What can hang from each mark
Z: J W Y
N: A
L: H
W: H Z
A: H N
J: Z
Y: Z
H: A J L W

Each row was made from one small tree. The marks that hang from a mark follow it in brackets, in alphabetical order. Every link used is in the known rows. Write each row's tree.
Known rows
Y{Z{J W{H{A{N} L}}}}: [-0.84  5.85 -0.21  0.92  0.00 -3.49 -1.51 -2.28 -0.11  3.65  0.81 -3.37
  1.89 -2.08  2.73 -1.76 -3.68 -0.66  2.93 -0.67  3.80  3.47  3.74 -1.60
 -2.05  3.32 -2.39 -4.69  1.95  3.42 -1.72]
J{Z{W{H{A{N} L}} Y}}: [ 0.84  2.96 -0.24 -3.39  0.63 -3.68 -2.69 -0.42  0.80  2.02 -0.20 -3.54
 -2.94 -0.85 -0.52 -2.71 -5.53 -2.94  4.22 -0.45 -1.74  2.27  1.52 -3.06
  1.21  2.83 -7.29 -5.52  0.22  1.04 -3.73]
W{H{A{N} J L} Z{Y}}: [ 4.44  0.83 -1.47 -2.97 -0.06 -3.57 -1.88 -0.74 -1.50 -0.81  1.74 -2.68
 -0.88 -1.63  2.25 -3.26 -1.43  3.49 -0.64 -0.37 -0.18  2.98  0.59 -2.75
  1.37  3.16 -1.21 -3.72  3.54  1.00 -0.80]
N{A{H{J}}}: [ 1.16 -0.82  2.68  1.22 -4.94  5.10  3.42  1.08  0.44 -0.64  0.49  2.75
  3.00 -2.13 -4.40  0.81  2.90  0.62 -1.33  1.70  2.33 -1.25  1.57  0.00
  1.04  0.42  1.47  0.40  2.58 -1.79 -2.49]
W{H{J}}: [ 1.91 -0.14  0.35  0.87 -2.94  1.85  0.00  2.15 -0.79 -3.00 -2.11  1.30
  1.39 -1.83 -0.59 -2.39  0.62  0.88 -1.38  1.90  0.64 -1.34 -0.77 -0.40
 -0.38  2.54  2.01 -1.65  2.45 -1.17  3.44]
J{Z{W Y}}: [ 0.35  1.14  3.35 -1.53  0.62 -2.02 -0.43  3.00 -2.06 -3.47 -4.23 -1.55
 -2.51  0.66 -3.42 -2.44 -3.83 -1.37  0.36 -0.73 -4.66  0.10 -2.86 -4.40
 -1.70  4.03 -3.79 -6.24 -4.75  2.03 -1.37]
Y{Z{J W{H{A}}}}: [-3.32  4.05  2.82 -0.32  0.84 -1.81 -1.73 -1.15 -0.61  0.05 -1.70 -3.27
  3.28 -0.65  1.93 -1.38 -3.50 -0.16 -0.60 -0.26  1.17  2.57  2.18 -3.34
 -3.90  2.87 -2.24 -6.36 -1.19  4.74  1.00]
N{A{H{J L W{Z}}}}: [-0.05  1.01  3.05  2.08 -3.95  6.93 -0.02 -1.50 -1.40 -1.32  3.41 -1.20
 -0.86 -3.79  0.96 -1.14 -1.52  4.25  4.05 -0.55  1.21 -0.34  1.27 -5.01
  3.34  6.11 -0.84  0.16  1.82 -2.19 -4.31]
N{A{H}}: [ 0.12  0.58  2.26 -0.38 -3.68  6.02  3.87  1.52  1.08  2.28  0.34  2.45
  0.74 -0.89 -3.80 -1.71  3.37 -1.56  0.66  1.73  2.39 -0.34  2.16  0.25
  1.13  3.00 -0.79  0.68  0.11 -1.57 -4.30]
Y{Z{J W{H}}}: [-2.53  3.76  2.18  1.29 -0.27 -1.31 -0.26  0.19 -0.53 -1.75 -3.05 -1.80
  0.63 -1.24  1.23 -3.13 -3.37 -1.12  0.27 -0.26  0.39  0.65 -0.30 -3.74
 -3.75  5.60 -1.40 -7.46 -1.85  4.27  1.99]
Y{Z{W{H{A{N} J}}}}: [ 0.48  1.57  0.41 -1.18 -0.70 -2.19 -1.34 -0.52  0.44 -0.60 -0.21 -0.51
  4.64 -2.04  0.51 -1.33 -2.52  0.32 -1.53 -0.81  2.69  0.64  1.74  0.11
 -2.55 -1.19 -1.24 -2.81  3.24  1.08 -1.22]
W{H}: [ 0.67  1.19  0.90  0.17 -1.46  2.29  0.24  2.61 -0.12  0.11 -2.35  0.78
 -0.05 -1.05  0.02 -4.54  0.49 -1.77  0.42  2.04  0.37 -0.01 -0.64  0.14
  0.16  5.56 -0.52 -2.59  0.70 -0.34  0.77]
H{A{N} W{Z{Y}}}: [ 2.52 -0.09  2.09 -4.20  0.97 -1.24 -2.80 -1.10 -2.43  0.73  2.04 -2.53
  1.36  1.22  2.85 -2.52 -1.73  2.83 -1.37 -2.06 -0.30  2.01  1.11 -1.19
 -0.94  3.17  0.14 -4.40 -1.46 -1.71 -5.53]
N{A{H{J L}}}: [ 2.66  1.50  0.96  2.20 -5.58  5.25  3.92  1.20 -0.50  0.39  1.77  1.73
  0.74 -3.50 -3.96  0.40  1.35  1.81  2.05  1.12  3.35 -0.28  2.34 -1.85
  2.76  3.49  0.23  1.65  4.89 -1.65 -3.20]
A{H{J{Z{Y}} L W} N}: [ 4.93  3.51 -1.60 -1.48 -3.75  2.61 -0.98 -0.56 -2.15 -3.79  3.50 -2.73
 -1.98 -3.56 -2.74 -0.28 -4.15  1.73  2.14 -0.16 -1.78  0.74 -0.19 -2.59
  2.46  3.22 -0.07 -3.52  0.74 -2.43 -3.04]
L{H{J{Z}}}: [ 0.21 -0.37  1.71 -1.61 -2.16 -0.96  0.33  4.24 -1.96 -3.67 -1.11 -1.44
  1.18 -1.39 -2.92  0.25 -1.76  3.19 -0.90  0.38 -1.01 -2.18 -6.62 -1.37
 -0.08 -0.31  2.48  0.08  0.99 -0.40  2.52]
W{Z{J}}: [-0.67 -0.16  3.49  2.02  0.58 -0.75  1.06  3.29 -3.12 -1.22 -0.78 -1.85
  0.06 -0.83  2.11 -2.74  2.42  4.30 -2.96 -0.84  0.84  0.45 -3.45 -1.88
 -3.58  4.96  3.52 -3.49 -3.11  2.22  0.58]
H{A{N} J{Z{W}} L}: [ 1.44  0.63  0.43  0.83 -0.73 -3.08 -1.44  2.00 -0.73  0.19  1.22 -2.35
  1.23 -1.59 -1.16  1.47 -3.49  0.89  2.17 -1.78  1.42  1.44  0.81 -1.65
 -0.48 -2.38 -1.57  0.39  3.65 -1.18 -2.86]
H{A J{Z} W}: [ 0.30  0.09  4.26 -0.73 -0.77  1.17 -3.39  2.86 -1.54 -3.25 -0.01 -2.00
  3.99 -1.46 -0.33  2.08 -4.61  3.12 -1.58 -2.18  0.00  0.37  0.82 -2.82
 -1.12  0.01  1.58 -0.27  0.46 -3.15  0.01]
L{H}: [-0.09  0.35  1.30 -2.15 -2.96  0.59  1.98  2.69 -1.87  0.65 -0.21 -0.37
  0.60  0.71 -0.97 -2.50  1.13  1.40 -0.02  1.92  1.18 -0.61 -2.70  1.44
  1.34  4.00  1.01  0.49  1.43  0.34 -1.13]
L{H{A{N} J W{Z{Y}}}}: [ 1.86 -1.75  1.75 -5.80 -0.56 -2.53 -3.21 -2.26 -4.70 -1.93  3.92 -4.54
  1.76  0.60  2.35 -0.56 -2.05  5.60 -2.75 -1.05 -0.51  0.00 -1.18 -0.22
  1.07 -0.28  1.40 -2.42  0.70 -0.53 -4.06]
Z{W{H{L}} Y}: [ 1.48  4.09 -0.16 -1.18 -0.71  0.38 -1.23 -0.29 -0.82 -0.28 -3.31 -1.81
 -4.46  0.17 -0.38 -5.22 -4.92 -3.03  4.17  1.82 -4.18  1.77  0.95 -3.53
  2.30  8.97 -5.96 -6.51  0.19  2.48 -1.79]

Which tree is each row?
[ 2.10  2.54 -2.04 -0.37 -2.19  0.08 -0.37  0.68  1.29  4.87  1.80 -0.26
  1.01 -1.57  0.62 -3.26  0.08 -1.29  2.74  0.82  4.27  2.91  3.94  1.45
  1.34  3.75 -1.87  0.02  5.29 -1.58 -2.61] => W{H{A{N} L}}
[ 0.61  4.14  0.29  1.70 -0.57 -1.70 -2.18 -1.96 -1.99 -0.45 -2.85 -3.54
 -4.55  0.56  0.61 -4.09 -4.99 -1.20  3.45  0.71 -2.96  2.18  1.11 -4.82
  0.50  8.47 -3.44 -8.47 -1.08  4.18  0.98] => Z{J W{H{L}} Y}
[ 3.85  1.31  1.87 -2.99 -3.14  3.81 -1.22  0.91 -2.88 -6.74  0.57 -2.71
 -0.98 -2.71 -3.76 -0.19 -4.17  1.56 -0.39 -0.19 -4.43 -0.31 -2.26 -3.57
  1.05  3.19 -0.26 -5.31 -2.19 -0.68 -0.32] => A{H{J{Z{Y}} W}}
[ 0.52  0.00  4.17 -2.18 -0.93  1.19  1.36  0.77  0.12 -4.13 -1.90 -1.05
 -1.55 -1.76 -5.74  1.00 -1.75 -1.78  0.28 -0.57 -3.50 -1.54 -0.84 -4.91
  0.71 -0.42 -3.79 -4.63 -2.35  1.07 -3.08] => N{A{H{J{Z{W Y}}}}}
[ 0.24  1.68 -0.69 -0.15  0.91 -2.57 -1.35 -0.73 -0.30  4.34  3.21 -3.79
 -0.25 -2.37  4.74 -2.91  0.34  3.01  1.13 -0.29  3.58  3.07  1.25 -1.40
 -0.56  3.74 -0.24 -3.13  1.94  0.82 -1.49] => W{H{A{N} L} Z{J}}
[ 4.19  2.15  0.72 -2.12 -3.09  4.30 -1.65 -1.25 -3.52 -5.23  2.12 -4.58
 -3.23 -2.22  0.32 -3.96 -3.89  4.40  2.17 -0.30 -2.97  1.98 -1.43 -4.98
  3.63  8.19 -1.60 -4.33 -0.60  1.32 -2.82] => A{H{J L W{Z{Y}}}}
[ 1.92  1.23  2.88 -1.42 -3.65  4.54 -0.02 -2.42 -1.56 -2.53  2.61 -1.66
 -2.46 -2.51 -0.24 -1.06 -3.52  3.91  2.33 -0.44 -1.68  1.46  1.51 -5.60
  3.85  6.77 -0.97 -2.90  0.14 -0.20 -4.42] => N{A{H{J L W{Z{Y}}}}}
[ 2.20  2.72 -0.13  1.06 -2.29  1.98 -1.56  0.08 -1.19  3.41  3.87 -1.13
  1.91  0.24  1.77 -1.03 -1.69  1.36  2.82 -0.41  3.53  2.62  5.97  0.64
  1.34  4.48  0.69  1.29  3.60 -4.27 -5.19] => H{A{N} L W}
[-0.19  0.47  2.61 -3.66 -1.04 -3.53 -1.36  0.81 -3.35 -5.74 -2.74 -3.39
 -1.96  0.48 -3.24 -0.22 -5.06  1.52 -0.20 -0.50 -4.86 -1.84 -6.32 -3.35
  0.26 -0.15 -1.69 -4.64 -1.10  3.04  0.59] => L{H{J{Z{W Y}}}}
[ 4.48  2.14 -1.85 -1.56 -2.90 -0.28  0.26  0.04 -1.04 -3.55  1.28 -3.22
 -2.77 -2.56 -4.40 -0.86 -3.35 -0.44  2.99 -0.35 -1.86  0.13 -1.72 -1.90
  1.72  1.41 -3.90 -4.43  0.31  1.82 -3.87] => A{H{J{Z{W Y}} L} N}
[ 2.40  0.12  2.17 -3.00  0.25 -1.11 -3.59 -1.54 -0.96 -3.10 -3.35 -2.94
  0.93  1.15 -1.91 -1.48 -3.18 -0.77 -1.37  0.98 -2.50  1.96  1.22 -3.14
  0.73  1.53 -3.67 -6.68  1.39  2.50 -0.45] => Z{W{H{A J}} Y}
[ 0.85  1.22  0.25 -0.08 -0.47  0.83 -1.87 -0.72 -1.56  2.87  4.43 -2.32
  0.89 -0.66  3.82 -2.49 -2.35  3.49  2.63 -1.64  2.86  2.72  2.88 -0.69
  0.86  5.48 -0.89  0.34  2.08 -3.21 -6.30] => H{A{N} L W{Z}}
[-2.51  0.16  2.19 -2.36  0.19 -1.37 -3.33 -2.60 -3.23  1.74  4.92 -5.12
  1.62  0.86  5.24 -0.87 -0.22  5.48 -0.72 -0.61  3.45  0.22  0.56  0.77
 -0.64  1.36  3.84 -1.39 -0.24 -0.93 -3.41] => L{H{A{N} W{Z{J}}}}
[-1.97  3.88  2.24 -0.83 -1.07  0.67  0.40  1.48 -0.06 -0.99 -4.06  0.35
  0.47 -1.54 -0.34 -4.43 -3.53 -2.29  1.21  0.12 -0.71  0.56 -0.89 -2.65
 -1.69  6.30 -4.28 -4.96 -1.02  3.00 -0.54] => Y{Z{W{H}}}
[ 0.67  0.14  3.58  1.40 -4.43  7.67  0.72 -0.65 -0.44 -1.36  1.98  1.17
  2.91 -1.73 -2.19  0.62 -0.10  0.94  0.38  1.08  1.58 -1.47  3.42 -1.07
  3.03  2.45  1.62  0.23  1.16 -3.76 -3.30] => N{A{H{J W}}}
[ 3.74  0.95 -0.03 -3.91 -2.69  2.08 -1.68  0.20 -2.01 -4.71  1.82 -2.14
 -0.12 -2.37 -3.35 -0.01 -2.58  0.68 -0.82 -0.75 -1.99 -1.31 -2.02  0.06
  0.56  0.47  0.11 -4.49 -1.44 -2.50 -2.44] => A{H{J{Z{Y}} W} N}
[ 1.98  0.03  1.98 -6.07 -0.53 -4.32 -0.57  2.72 -2.80 -3.39 -0.90 -3.60
  1.42 -0.51 -3.36  1.05 -3.95  3.47 -2.32 -0.53 -3.19  0.10 -3.32 -2.51
 -0.09 -2.57  0.79 -2.35  0.94  1.46  0.92] => L{H{A J{Z{Y}}}}
[-1.68  3.41  3.06  2.87 -0.29 -2.62  1.76  2.09 -2.62 -1.79 -2.81 -1.37
  1.59 -0.56  0.72 -1.54 -1.99  0.92 -0.64 -1.03  0.97  0.65 -0.60 -3.30
 -5.21  3.77  0.94 -5.30 -2.83  4.04  0.72] => Y{Z{J W}}
[ 3.61  2.11 -1.19 -1.93 -0.58 -2.95 -2.89 -2.81 -0.34  0.51  0.65 -2.45
 -0.28 -0.85 -0.62 -1.79 -3.62 -0.63  1.59  0.22 -0.13  1.92  3.02 -1.23
  2.35  1.53 -3.45 -4.61  4.25  1.22 -2.60] => Z{W{H{A{N} J L}} Y}
[ 0.68  0.93  2.31 -2.35  0.79 -2.16 -1.54  0.97 -2.86 -1.91 -2.09 -3.20
 -2.77 -1.45  2.12 -4.86  0.01  2.27 -2.23  0.84 -3.48  0.76 -2.67 -4.02
 -1.63  6.54 -0.04 -9.11 -4.15  4.28  1.83] => W{H Z{J Y}}
[ 0.42 -0.04  2.50 -1.70 -2.83  1.89 -3.05 -1.22 -2.63 -1.69  1.57 -3.01
  4.56  1.17  0.51  0.78 -3.08  3.94 -0.18  0.42  1.06 -0.31  0.79  0.17
  1.82  0.66  2.91  0.92  2.89 -2.21 -0.46] => L{H{A J W}}
[ 4.75  1.02 -0.43  1.66 -2.83 -1.19  0.76  1.46 -1.27  1.01  2.47  0.15
  4.06 -1.63 -0.32  0.53  0.61  2.89 -0.91  0.26  4.78  2.63  3.16  1.06
 -0.16 -1.07  2.68  2.45  6.89 -2.15 -1.99] => H{A{N} J L}
[ 0.92  1.73  2.28 -3.54 -0.96  3.13 -2.47 -1.61 -3.50 -3.57  1.34 -5.34
 -1.80 -0.27  1.20 -3.54 -1.21  3.22 -0.38 -1.11 -2.93  1.05 -1.48 -4.04
 -0.03  8.11  0.28 -7.84 -5.88  3.01 -2.37] => A{H{W{Z{J Y}}}}
[ 2.73  0.43 -0.87 -0.99 -0.02 -0.95 -1.87 -0.42 -0.60  1.52  2.45 -2.16
  0.54 -2.90  3.53 -2.60 -0.34  3.74  0.51 -0.33  2.83  1.99  0.65 -0.77
  1.48  1.70 -0.10 -0.32  5.15 -1.16 -1.01] => W{H{A{N} J L} Z}
[ 2.89 -0.93  2.42  1.24 -2.69  0.70 -1.86 -1.12 -2.22 -0.38  2.57  0.34
  5.89 -0.34  0.81  1.33 -0.21  3.36 -2.75  0.09  3.83  0.53  3.50  1.87
 -0.15 -1.19  4.22  0.93  3.73 -5.24 -2.65] => H{A{N} J W}
[ 1.08  3.22 -0.32 -0.70 -1.61  1.99 -0.97  1.40  0.55  3.08  0.42 -0.97
  0.85 -0.55  0.46 -4.17 -2.19 -0.42  3.07  1.11  1.26  3.02  3.73 -1.87
  1.93  5.57 -2.30 -0.94  4.08 -0.67 -0.81] => W{H{A L}}
[ 1.31  2.66  2.40  3.10 -5.94  7.94  0.67 -1.48 -0.35 -0.43  2.73  0.48
  0.95 -2.78 -1.46  0.20 -2.04  1.52  3.49  1.01  2.33 -0.29  4.74 -2.72
  4.18  4.87  0.36  0.78  3.64 -3.02 -3.18] => N{A{H{J L W}}}
[-1.74 -0.67  4.36 -4.07 -0.11  1.60 -3.37 -0.91 -2.65  0.59  3.04 -3.60
  1.84  0.75  3.25 -2.82 -2.44  4.07  1.30 -0.65  0.09  0.55 -0.85 -1.35
  1.24  4.17 -0.61 -0.14 -0.45 -1.52 -4.22] => L{H{A W{Z}}}
[ 0.89 -0.03  1.39 -5.28 -1.19 -2.92 -3.61 -0.28 -3.08 -2.17  2.81 -4.42
  2.46 -0.51 -1.21  1.83 -5.03  3.66 -1.07 -0.76 -1.59 -0.90 -0.90 -0.75
  1.28 -2.60  1.41 -2.46  1.63 -2.05 -2.14] => L{H{A{N} J{Z{Y}} W}}
[ 0.04  4.91  1.70  0.47 -1.64 -0.54 -1.38 -0.84  0.13 -1.55 -1.03 -1.99
  3.25 -2.94  0.59 -2.10 -6.13  0.71  2.64 -0.67  1.17  3.05  2.43 -3.85
 -0.27  3.70 -3.27 -2.83  4.64  3.44  0.66] => Y{Z{W{H{A J L}}}}
[ 3.42  1.44 -2.08  0.54 -3.19 -0.28 -1.33  0.13  0.01  2.45  1.83 -0.30
  2.26 -2.48  0.73 -1.60 -0.15  1.31  0.67  0.53  3.38  1.84  3.57  0.90
  1.93  0.74  0.55  0.40  7.44 -1.70 -0.55] => W{H{A{N} J L}}
[ 1.22 -0.87  4.21 -2.98 -2.53  4.44 -0.78 -1.93 -1.72 -4.06  1.35 -1.22
 -0.85 -2.15 -0.34 -0.98 -1.20  3.20 -1.13 -0.87 -2.05 -0.92 -0.15 -4.78
  1.42  4.41 -0.92 -3.94 -2.20 -0.27 -4.85] => N{A{H{J W{Z{Y}}}}}
[ 1.46  0.22  1.37 -0.80 -1.59  1.40 -2.48 -0.17 -1.43  2.15  2.39  0.18
  3.64  1.14  1.23 -0.88 -0.13 -0.07 -0.81 -0.39  3.03  0.61  4.35  2.53
 -0.68  2.20  1.90  0.24  1.88 -3.97 -4.79] => H{A{N} W}
[ 3.63  2.54 -1.73  0.04 -4.28  2.14  1.17  2.60 -0.64 -1.92  3.56 -0.90
 -0.18 -4.49 -3.71 -1.04  0.36  1.94  2.12  0.18  1.84 -0.03 -2.52  0.02
  1.45  0.44  0.65  0.74  2.80 -2.01 -1.01] => A{H{J{Z} L} N}
[ 3.08  2.83 -1.21  2.78 -3.57  2.49 -0.29  1.52 -0.07 -1.93 -0.72  0.24
 -0.66 -3.07 -0.08 -2.70 -1.82  1.14  1.36  1.53  0.38  0.46  0.71 -1.61
  2.17  5.74  0.72 -0.75  4.62 -0.60  2.37] => W{H{J L}}
[ 3.72  2.16 -1.43 -2.88 -0.28 -3.80 -2.20  1.59 -0.37 -0.79  1.25 -2.69
 -0.35 -3.09 -1.94 -0.11 -3.34  1.43  0.04 -0.76 -1.05  2.21  1.16 -2.05
  1.08 -0.65 -1.55 -3.91  3.92  0.08  0.71] => W{H{A{N} J{Z{Y}} L}}
[ 1.82 -0.22  2.36 -0.99  0.84 -3.75  0.19  1.91 -4.52 -2.80 -1.32 -3.11
 -2.08 -0.30  1.26 -3.03  1.05  3.43 -3.79 -0.44 -2.41  1.23 -3.09 -4.06
 -3.54  4.65  2.03 -7.01 -4.59  3.90  0.38] => W{Z{J Y}}
[-1.89  6.56  1.93  1.01 -0.53 -1.93 -1.41 -0.49 -0.74  1.19 -0.44 -3.72
  1.48 -2.55  2.60 -2.29 -5.48  1.02  2.79 -0.94  1.75  3.80  3.67 -4.42
 -1.91  5.07 -3.46 -5.37  1.54  5.29  0.28] => Y{Z{J W{H{A L}}}}
